Known rows, with every step that occurs:
a c j h p: 27	-32	-9	0	-1	18	-6	-9	5	18	-7	-8	-7	-11	-31	-5	-21	-5	-3	-5	15	-14	-22	3	11	9	18	3	-24	27	-8	-4
a t c j: 14	-21	-31	10	4	12	-4	-12	18	5	-8	-1	-7	12	-18	-13	-11	-10	4	-11	18	5	-25	-8	21	23	14	-1	-21	0	-6	-18
t c: 5	-20	-18	1	-5	3	-5	-12	10	2	-6	-10	-4	8	-22	-11	-14	-6	3	-10	18	8	-26	-1	9	-4	7	-5	-14	8	-4	-21
j p h c a: 2	-35	-15	-2	-8	16	-16	-8	11	1	-7	-13	-6	-15	-27	-24	-21	-10	-11	2	24	-12	-25	39	23	-31	6	-9	-24	3	-3	-1
c j p t: 13	-35	-22	-3	-9	3	-9	-14	7	7	-9	-5	-7	-9	-27	-19	-18	0	-3	-1	20	-18	-22	14	38	19	7	3	-22	-5	-7	-10
p j: 6	-22	-11	-10	0	9	-7	-9	16	-17	-7	-15	-3	-9	-17	-15	-13	-8	0	-6	20	-27	-26	15	9	15	9	5	-17	-7	-4	-7
c a p j h: -3	-14	-16	-11	-5	15	-10	-5	20	-11	-5	-26	-8	-9	-40	-15	-28	-4	-5	-13	30	6	-27	32	12	-8	4	-3	-22	14	-6	-11
a h: 15	-30	-8	-7	4	-6	-5	-5	9	-7	-6	-1	-1	-9	-17	-12	-9	-1	-1	-20	16	0	-24	-9	8	5	14	7	-19	0	-5	-8
a j p h c: 4	-41	-6	-8	-10	12	-12	-7	17	1	-8	-11	-5	-22	-22	-20	-18	-5	-6	-2	22	-38	-23	18	11	-26	16	6	-17	-13	-2	6
j h p: 8	-26	-18	-7	-13	18	-9	-9	-2	11	-4	-11	-4	-14	-19	-5	-26	2	-3	-3	10	-13	-21	-1	16	-10	7	-1	-16	33	-8	-8
t a c j: 21	-25	-1	8	7	4	-3	-9	24	-2	-10	-4	-5	-7	-19	-15	-13	-14	-5	-15	23	3	-26	-9	10	29	14	11	-27	1	-5	-15
t a j p h c: -6	-36	-2	-2	-9	8	-12	-6	25	-1	-9	-9	-6	-25	-12	-24	-21	-8	-10	-6	23	-29	-24	6	11	-17	12	10	-20	-11	-1	0
c h: 5	-27	-19	-3	-9	12	-3	-7	14	-8	-5	-13	-6	1	-17	-23	-16	-7	-6	-15	18	-34	-25	14	17	-6	7	-4	-23	7	-7	0
c t j: 22	-25	-10	1	-4	-3	-6	-12	24	-17	-12	-10	-8	-4	-16	-17	-13	-18	1	-13	15	0	-24	11	11	-2	9	-2	-20	5	-7	-38
j p: 6	-34	-14	-5	-17	9	-9	-12	1	6	-6	-10	-4	-15	-21	-16	-19	1	-3	-3	15	-5	-23	17	16	-4	2	-1	-15	8	-8	-12
p h c: 13	-24	-11	-7	1	16	-11	-8	16	-11	-8	-6	-1	-14	-19	-15	-13	-11	-8	-3	22	-35	-25	1	15	-11	16	4	-22	-3	0	3
c t a h p j: 11	-31	-2	-3	20	-10	-12	-4	30	-6	-11	-5	-11	-14	-14	-19	-9	-15	-2	-19	11	-12	-25	12	8	35	15	17	-25	5	-7	-25
t a c h p: 4	-29	-4	7	5	10	-5	-5	23	7	-6	-11	-9	-11	-21	-23	-16	-10	-4	-16	13	-10	-24	0	9	7	11	5	-28	21	-9	-8
a h p j: 10	-33	-7	-10	17	-1	-9	-5	18	-4	-6	-6	-5	-13	-21	-12	-6	-1	4	-15	10	-25	-24	10	4	18	17	10	-19	4	-6	1
c h p a j: 3	-34	-16	-8	-3	9	-6	-4	25	2	-5	-11	-11	-5	-24	-25	-19	-5	2	-13	12	-5	-23	3	21	-29	12	1	-26	13	-8	4
p a: 11	-20	-15	-8	-6	7	-9	-9	11	-8	-6	-6	-2	-12	-23	-15	-18	-6	0	-5	19	25	-25	-12	25	-13	5	1	-21	4	-4	-12
t j p h c: 8	-32	-12	0	-8	10	-10	-10	23	-9	-10	-7	-7	-21	-23	-21	-15	-11	-6	-1	19	-39	-23	21	10	-27	12	-5	-20	-4	0	0
a h p j c: 6	-34	-14	-11	11	0	-9	-7	23	-2	-9	-8	-4	1	-26	-17	-8	-2	-1	-13	9	-25	-22	29	10	6	17	9	-17	11	-5	11
c t a p h: 13	-12	-5	-5	2	2	-16	-6	31	-8	-10	-6	-10	-14	-28	-19	-20	-13	-5	-22	34	-5	-29	3	8	17	10	16	-27	3	-3	-31
h p: 14	-30	-14	-4	-2	12	-9	-11	6	5	-5	-8	-4	-8	-19	-11	-15	-1	1	-7	7	-4	-23	1	16	3	9	3	-17	26	-10	-12
a t h p: -1	-21	-21	6	4	7	-2	-5	24	2	-7	0	-6	-14	-12	-17	-14	-3	3	-7	-1	22	-19	-21	16	7	11	5	-21	19	-7	-16
c a j h: -4	-29	-12	-7	-19	9	-4	-3	9	-3	-6	-23	-5	-4	-16	-14	-30	-5	-3	-11	24	14	-24	14	16	-37	4	-7	-18	11	-6	-15
p a t h: -4	-11	-23	2	1	2	-3	-3	29	-11	-8	1	-3	-18	-17	-21	-18	-8	2	-6	10	52	-21	-35	25	-7	8	4	-25	-2	-1	-16
p c: 14	-20	-10	-7	-3	8	-8	-11	15	4	-8	-14	-1	-6	-10	-13	-14	2	0	-3	14	-8	-22	22	4	-4	10	4	-18	-2	-1	-16

Rows:
14	-35	-14	-11	-5	2	-12	-11	26	5	-12	-11	-9	3	-29	-23	-21	-11	0	-6	9	33	-20	20	28	-25	12	8	-19	19	-8	-21 | h p a j c t
9	-29	1	-3	4	3	-12	-5	35	-14	-14	-9	-8	-15	-8	-23	-17	-24	-9	-11	24	-22	-25	0	12	-4	18	15	-24	-12	-1	-22 | p h c t a j
11	-18	-8	0	0	9	-14	-8	27	-6	-12	-13	-9	-22	-31	-18	-27	-16	-16	-15	14	21	-21	-3	19	10	12	14	-25	24	-6	-33 | j h c t a p
7	-31	-14	2	-17	2	-6	-12	15	-5	-8	-10	-7	-13	-21	-18	-18	-3	1	-7	14	-8	-22	18	10	-16	3	-7	-16	5	-7	-15 | t j p
3	-25	-22	-1	-4	1	-6	-12	25	-5	-11	-10	-5	3	-26	-21	-15	-1	4	-4	8	0	-17	8	32	-17	8	-1	-17	19	-7	-12 | h p t j c
4	-36	-9	-4	-1	-7	-12	-6	14	17	-7	-12	-5	-9	-19	-20	-15	5	-2	-8	15	19	-22	52	6	-23	7	-4	-22	-3	-3	-15 | j p c a h
12	-23	-6	-6	-4	14	-11	-7	5	15	-4	-10	-3	-25	-37	-6	-26	-3	2	1	14	34	-22	-17	17	-21	12	2	-22	25	-5	-10 | j h p a c
0	-16	-25	6	-2	10	-6	-10	12	2	-6	-5	-2	2	-17	-12	-12	-7	7	-9	16	23	-24	-16	17	7	10	-1	-15	1	-5	-26 | a t c
13	-26	-27	5	8	1	-7	-14	16	15	-8	-4	-11	13	-30	-13	-12	-3	6	-5	14	-5	-22	-2	32	21	14	-1	-22	13	-8	-17 | h p t c j
8	-23	-19	0	-11	4	-2	-12	24	-16	-11	-12	-2	8	-19	-19	-15	-8	-2	-12	15	-6	-21	18	13	-23	6	-5	-15	12	-4	-7 | t j c
8	-20	-19	-4	-10	9	-7	-7	16	-1	-6	-8	-8	-17	-26	-9	-27	-4	2	-4	11	13	-21	-12	20	-36	6	-8	-21	28	-5	-10 | t j h p a
-18	-15	-29	3	2	5	-2	-3	41	-17	-12	-17	-5	6	-17	-32	-17	-15	-4	-6	15	25	-22	31	21	-9	4	-5	-22	-2	-1	-7 | p j c a t h
8	-31	-11	-4	5	-6	-7	-3	13	-8	-6	-6	-3	-2	-20	-17	-11	-6	-2	-21	20	25	-26	11	16	-11	8	-3	-23	6	-6	-14 | c a h
27	-29	-17	-4	6	18	-9	-11	22	-8	-10	-2	-5	-5	-19	-16	-11	-15	-11	-5	24	-53	-26	10	19	8	20	5	-27	-5	0	11 | p h c j
13	-20	-27	9	14	9	-2	-6	40	-12	-12	6	-7	-13	-20	-25	-13	-20	-7	-3	4	33	-18	-26	33	6	19	6	-32	-3	0	-3 | p a t h c j
-4	-24	-21	-6	-4	10	-8	-10	23	-15	-10	-24	-4	12	-23	-25	-18	-12	-6	-6	24	-3	-26	55	22	-13	2	-7	-19	5	-4	-2 | p j c a
-5	-37	-10	-7	-18	7	-11	-5	13	4	-6	-17	-8	-10	-22	-21	-24	-3	-1	-8	34	-11	-28	38	13	-38	3	-6	-20	-8	-4	-6 | c a j p h
9	-20	-14	-4	0	8	-9	-8	18	-7	-6	-15	-6	-3	-38	-18	-18	-3	-2	-20	24	39	-26	17	17	-7	4	-1	-24	19	-10	-21 | c a p
15	-24	1	3	4	-10	-3	-6	30	-5	-13	-8	-6	-12	-27	-19	-13	-19	-1	-10	12	29	-22	-1	1	9	15	6	-24	1	-3	-37 | a c t h
8	-24	2	-3	-1	-7	-9	-8	34	2	-14	-16	-8	-6	1	-20	-18	-11	-1	-12	16	5	-22	20	1	2	12	15	-21	-11	-2	-41 | p c t a j
5	-29	-14	-9	-18	12	-13	-9	3	6	-6	-7	-4	-19	-22	-16	-21	1	-3	-2	29	-37	-27	20	11	-12	5	0	-18	-4	-2	-1 | j p h
6	-38	-19	-4	6	-2	-9	-5	16	7	-8	-7	-4	9	-27	-19	-13	-2	-5	-18	9	23	-22	33	22	-22	9	-3	-21	30	-9	-1 | j c a h p
21	-36	2	5	-8	-4	-8	-12	21	0	-13	-11	-9	-19	-34	-20	-14	-16	3	-6	16	16	-22	24	5	-6	11	-1	-20	0	-7	-40 | a c t j p
12	-25	-13	0	9	12	-11	-9	25	-11	-8	-15	-6	-7	-40	-21	-15	-10	-9	-14	14	40	-23	18	22	-10	11	1	-25	20	-9	-17 | h c a p
2	-30	-23	3	-7	-8	-2	-10	24	3	-10	-2	-10	-7	-26	-25	-20	-1	-5	-2	14	-8	-19	6	31	13	7	2	-25	-5	-4	-9 | c j p t h
-13	-13	-24	-1	0	-9	-5	-5	42	-10	-11	-15	-6	8	-43	-31	-23	-2	-5	-15	19	56	-19	16	32	-18	3	0	-25	14	-4	-16 | j c a p t h
-9	-30	-16	2	-4	-5	-6	-9	25	-3	-11	-7	-5	-22	-26	-27	-18	-5	-8	6	2	12	-15	-3	33	-5	9	3	-21	-2	-2	-11 | j p t h c
24	-35	-6	-2	-6	12	-11	-10	12	12	-8	-4	-7	-16	-34	-15	-17	-6	-3	-4	34	-38	-28	24	6	8	16	4	-26	-10	-2	4 | a c j p h
6	-27	-17	-6	0	6	-11	-10	8	3	-6	-7	-4	-11	-23	-14	-15	3	4	-1	10	2	-20	-11	34	9	9	6	-19	14	-9	-18 | h p t
6	-24	-21	12	6	14	-4	-7	30	-21	-10	-10	-5	-9	-14	-24	-10	-20	-2	-7	8	36	-20	3	28	-20	11	-9	-25	5	-7	-23 | h c a t j
